Every row comes from one small tree of marks. Brackets hold a mark, then the marks that hang from it, in alphabetical order. Every link used is in the known rows. Which tree was each row made from?
Known rows:
{nedo {tamimu {ponele mopa}}}: 2.401, 0.109, -0.567, -2.259, 3.724, -4.689, 1.762, 2.676, 0.469, -0.146, -1.165, 0.690, -0.964, 1.640, 1.918, 0.159, 2.985, -4.446, 0.122, -3.000, 2.186
{tamimu ponele}: 3.815, -1.148, -0.632, -2.354, 0.567, -0.108, 0.875, 3.675, -1.006, -0.220, 0.030, 1.519, -1.084, 0.828, 1.833, 0.188, 2.353, 0.204, -0.101, -1.354, 1.568
{nedo {tamimu {nitad basoz {ponele mopa}}}}: 2.017, 3.484, -1.333, -2.165, 1.582, -6.803, 3.274, 0.387, 0.234, -0.267, -2.628, 2.424, -1.034, 2.414, 1.682, 0.861, 3.831, -3.513, 0.553, -0.876, 1.092
{nedo {tamimu nitad {ponele mopa}}}: 4.213, 1.198, -0.982, -2.348, 1.834, -7.029, 1.572, 3.532, -0.190, -0.086, -0.979, 2.105, -1.159, 1.806, 1.750, 0.375, 3.840, -5.245, 0.359, -2.149, 0.933
{nedo {tamimu {nitad basoz} {ponele mopa}}}: 4.088, 2.875, -1.208, -1.928, 2.210, -6.425, 1.713, 2.365, -0.046, -0.242, -1.489, 1.929, -1.300, 2.179, 1.539, 0.995, 3.935, -4.166, 0.511, -2.171, 0.921
{mopa {tamimu {nitad basoz ponele}}}: 2.824, 3.007, -0.823, -2.200, -0.542, -6.641, 2.063, 1.001, 0.757, 0.160, -2.106, 2.356, -0.907, 2.598, 1.893, 0.373, 2.346, -0.528, 0.783, -0.858, -1.040
{basoz nedo nitad ponele}: 3.605, 3.036, -1.589, -3.021, -1.107, 0.848, 2.740, 3.044, -1.449, -0.659, -4.326, 2.826, -2.490, 1.819, 2.357, -0.768, 1.180, 2.341, -0.707, -0.715, 0.441
{tamimu {nitad ponele}}: 3.177, 1.480, -1.591, -2.807, -2.210, -3.436, 2.837, 1.822, -1.394, -0.216, -1.348, 3.622, -1.032, 1.651, 1.661, 0.184, 3.113, -0.307, 0.526, 1.351, 0.127
{mopa {tamimu nitad ponele}}: 5.100, 0.703, -0.339, -2.460, -0.901, -7.141, 0.260, 4.229, 0.245, 0.322, -0.474, 2.234, -1.085, 1.890, 2.029, -0.111, 2.619, -2.011, 0.477, -1.939, -1.218
{mopa {tamimu ponele}}: 3.395, -0.418, 0.106, -2.334, 1.045, -4.842, 0.381, 3.369, 0.930, 0.305, -0.624, 1.104, -0.863, 1.673, 2.215, -0.290, 1.739, -1.221, 0.194, -2.825, -0.041
{basoz {mopa tamimu} nitad ponele}: 2.225, 3.167, -1.172, -2.407, 0.159, -1.128, 1.556, 3.273, -0.447, 0.498, -4.014, 4.051, -1.810, 2.010, 2.743, -0.677, 0.950, -0.583, 0.486, -3.173, 0.456
{nitad ponele}: 0.821, -0.411, -0.999, -2.909, 0.644, -0.001, 3.908, 0.634, -0.478, -0.406, -1.838, 1.950, -0.646, 1.511, 1.895, 0.133, 2.290, 0.995, 0.320, 0.652, 2.386
{basoz {ponele nedo} {tamimu nitad}}: 5.297, 4.504, -1.757, -3.706, 1.781, -7.028, 3.312, 2.628, 0.328, -0.519, -3.189, 2.780, -2.559, 1.937, 1.676, -0.038, 3.539, -1.648, -0.357, -5.737, 0.690
{nitad nedo ponele}: 1.226, -1.165, -1.748, -2.438, 3.162, -0.556, 4.939, 0.386, -0.406, -0.673, -3.719, 2.642, -1.797, 1.880, 0.969, 0.201, 1.708, 2.558, 0.903, 0.893, 1.835
{ponele mopa {nedo {tamimu nitad}}}: 1.130, 3.055, -2.029, -2.295, 6.442, -4.539, 2.269, -0.614, 1.507, 0.191, -3.362, 0.499, -2.919, 2.063, 0.857, -0.798, 1.338, -4.625, 0.577, -4.262, 1.598
{nedo {tamimu {nitad basoz mopa} ponele}}: 4.247, 3.897, -1.434, -1.579, 1.710, -6.852, 1.314, 2.695, -0.468, 0.059, -1.136, 3.269, -0.999, 2.136, 1.460, 1.512, 4.372, -3.412, 0.320, -1.561, 0.509
{nedo {tamimu nitad ponele}}: 4.713, 1.071, -0.597, -2.505, -0.105, -7.513, 1.554, 4.025, -0.573, 0.073, -0.840, 2.329, -1.126, 1.449, 2.043, 0.563, 4.313, -4.632, -0.106, -1.356, 0.450
{basoz nitad}: 0.121, 0.774, -1.071, -1.946, -3.087, -1.171, 0.578, 1.043, -1.006, 1.557, -1.577, 0.071, -1.588, 1.461, 2.492, -0.711, 0.571, -1.334, -0.373, 0.289, -1.013
{basoz nedo {nitad mopa ponele} tamimu}: 2.260, 3.281, -2.512, -1.849, 2.722, -2.673, 2.785, 0.575, -0.081, 1.393, -5.346, 2.396, -1.650, 3.067, 1.671, 0.233, 3.380, 1.686, -0.410, -1.353, -1.464
{nedo {tamimu {nitad {basoz mopa}} ponele}}: 4.504, 3.043, -0.967, -1.775, 1.338, -5.967, 1.679, 2.839, -0.486, -0.088, -1.973, 3.374, -1.241, 1.751, 1.812, 1.155, 4.506, -2.831, 0.248, -1.513, 0.602
{mopa tamimu}: 0.837, 0.637, 0.059, -2.266, 0.620, -5.440, 0.683, 1.132, 1.327, 0.506, -1.391, 0.816, -0.793, 1.806, 2.462, -0.815, 0.725, -1.010, 0.154, -2.326, -0.393
{basoz nedo}: 1.592, 1.276, -1.076, -2.137, 1.778, 0.584, 1.918, 0.471, -0.324, -0.689, -3.392, 2.548, -1.681, 1.186, 1.938, -0.906, 1.336, 4.135, -0.537, 0.085, 0.737

Write each row's tree:
3.108, 3.694, -2.630, -1.524, 1.432, -1.871, 3.813, -0.134, -1.198, -0.521, -4.227, 5.715, -2.051, 2.271, 0.693, 1.080, 2.970, 3.044, 1.387, 1.361, 0.097  {tamimu {nitad {basoz mopa} nedo ponele}}
2.102, 2.961, -1.374, -2.105, 1.173, -7.485, 2.784, 1.713, -0.220, 0.224, -1.733, 3.581, -0.701, 2.152, 1.748, 0.746, 4.046, -4.040, 0.439, -0.477, 0.844  {nedo {tamimu {nitad mopa ponele}}}
1.388, 2.801, -1.834, -2.364, 5.856, -4.258, 1.380, -0.537, 2.088, 0.403, -3.061, 0.555, -2.868, 2.358, 0.811, -1.228, 0.131, -2.873, 0.944, -4.609, 0.392  {ponele {mopa {tamimu nitad}} nedo}
3.488, 0.110, -0.225, -2.501, 2.495, -4.623, 0.723, 2.955, 1.324, 0.465, -1.519, 0.719, -1.713, 1.704, 1.881, -0.452, 1.437, -1.641, 0.124, -3.589, -0.001  {mopa {tamimu {ponele nedo}}}
0.233, 2.005, -1.494, -2.255, 7.262, -2.635, 1.539, -1.172, 2.535, 0.354, -3.215, -0.430, -2.713, 2.211, 0.959, -1.359, -0.559, -2.338, 0.765, -5.243, 1.260  {ponele {mopa tamimu} nedo}
4.701, 1.775, -1.043, -2.289, 1.688, -3.998, 2.068, 2.977, -0.488, -0.683, -3.340, 3.349, -1.748, 1.532, 1.879, -0.139, 3.633, 0.391, -0.529, -0.440, 0.278  {basoz {nedo {tamimu nitad ponele}}}
0.755, 3.419, -1.471, -0.840, 4.346, -4.036, 3.172, -1.770, 0.667, -0.423, -4.202, 1.580, -2.302, 2.254, 0.978, 1.031, 1.570, 1.447, 0.598, -1.268, 0.661  {nitad basoz {nedo tamimu}}
0.829, -0.868, -1.957, -2.347, 6.191, -1.840, 4.772, -0.097, 0.945, -0.671, -4.073, 1.821, -1.814, 2.746, 0.630, -0.160, 0.985, 1.053, 1.699, -1.083, 1.802  {nitad nedo {ponele {mopa tamimu}}}
2.117, 5.041, -3.059, -0.140, 7.553, -2.678, 1.928, -1.014, 0.471, 0.114, -3.481, 3.346, -1.989, 3.023, -0.079, 2.015, 2.172, 3.981, 1.142, -3.272, 0.222  {nitad {basoz {tamimu ponele}} mopa nedo}
3.219, 1.336, -0.898, -1.671, 2.003, -2.445, 0.421, 2.842, -0.113, 0.353, -2.532, 5.016, -1.169, 1.494, 2.046, -0.263, 2.276, 0.562, 0.835, -2.186, 0.097  {basoz {mopa {tamimu nitad ponele}}}
6.111, 3.405, -2.434, -1.696, 1.979, -0.999, 1.233, 2.412, -1.150, -0.994, -1.700, 3.282, -1.903, 2.200, 0.688, 0.859, 3.145, 1.582, 0.871, -0.866, 0.166  {tamimu {nitad {basoz nedo}} {ponele mopa}}
0.993, 5.031, -3.413, -0.687, 8.044, -2.045, 4.803, -2.560, 0.620, -0.245, -4.841, 3.953, -1.563, 3.636, -0.197, 2.334, 2.833, 4.610, 1.518, -1.746, 1.286  {nitad {basoz tamimu} mopa nedo ponele}
3.283, 0.994, -2.047, -2.464, -0.564, -3.933, 3.648, 1.706, -1.332, -0.384, -2.568, 4.227, -1.801, 1.908, 1.022, 0.270, 2.835, 0.883, 0.957, 1.608, -0.152  {tamimu {nitad nedo ponele}}
2.628, 3.650, -1.174, -2.913, 5.330, -0.847, 2.679, 2.092, 0.813, -0.735, -4.529, 4.909, -2.406, 1.493, 1.866, -0.728, 1.006, 0.817, 0.570, -5.335, 2.654  {basoz {mopa tamimu} {ponele nedo}}
0.976, 4.019, -2.123, -1.810, 6.180, 0.657, 5.159, -2.303, 0.767, -1.453, -5.065, 1.989, -1.350, 3.046, 0.953, 1.044, 2.709, 2.780, 0.851, -0.367, 2.847  {nitad {basoz {nedo tamimu}} {ponele mopa}}
2.865, 3.049, -1.946, -2.176, 3.642, -4.056, 2.579, 0.545, 0.158, 0.731, -4.783, 5.109, -1.653, 1.878, 1.698, 0.142, 4.245, 0.293, 0.393, -3.278, 0.176  {basoz mopa {tamimu {nitad {ponele nedo}}}}
3.089, 3.090, -2.217, -2.252, 2.994, -2.520, 2.930, 2.437, -0.414, 0.687, -6.054, 4.253, -2.717, 2.294, 2.029, -0.180, 2.399, 0.492, 0.295, -4.793, 0.071  {basoz mopa {nitad nedo} ponele tamimu}
1.376, 0.725, -1.219, -3.046, 3.494, -2.127, 4.666, 0.188, 0.452, -0.107, -3.421, 1.288, -1.776, 1.645, 1.503, 0.142, 2.719, -1.738, 0.068, -1.070, 2.626  {nitad {ponele {nedo tamimu}}}
6.082, 2.942, -2.497, -1.983, 1.908, -2.917, 0.481, 3.928, -1.374, 0.312, -0.496, 4.322, -2.295, 1.569, 0.451, 0.705, 3.223, -1.005, 0.643, -1.545, 0.054  {tamimu {nitad mopa} {ponele nedo}}
3.000, 3.797, -2.175, -1.305, -0.466, -3.943, 1.980, -0.028, -1.020, -0.362, -2.557, 3.720, -2.241, 1.994, 0.889, 0.668, 1.931, 2.252, 0.800, 0.677, -1.105  {tamimu {nitad basoz nedo}}
1.890, 5.040, -1.955, -1.189, 6.323, -1.857, 4.179, -0.495, 0.252, -1.350, -5.689, 4.585, -2.569, 2.259, 1.000, 1.160, 1.964, 2.766, 1.039, -2.798, 2.364  {nitad {basoz mopa ponele} {nedo tamimu}}
1.325, 4.946, -1.478, -2.026, 3.094, -0.738, 2.658, -0.712, 0.599, -1.407, -2.328, 1.538, -1.404, 2.412, 1.500, 0.578, 0.748, 1.787, 0.791, -3.210, 2.259  {nitad {basoz {ponele {mopa tamimu}}}}
1.183, 1.600, -1.765, -1.933, 1.648, -1.568, 2.474, 0.477, -0.185, 1.936, -5.196, 2.716, -1.369, 2.331, 2.416, 0.039, 3.348, -0.528, 0.089, -2.390, -0.532  {basoz mopa {nitad ponele} tamimu}
2.473, -0.716, -0.987, -1.903, 3.764, -4.593, 2.656, 2.199, 0.057, -0.208, -2.818, 1.943, -2.118, 1.549, 1.305, 0.189, 2.163, -0.772, 0.299, -1.569, 1.033  {nitad {nedo {tamimu ponele}}}
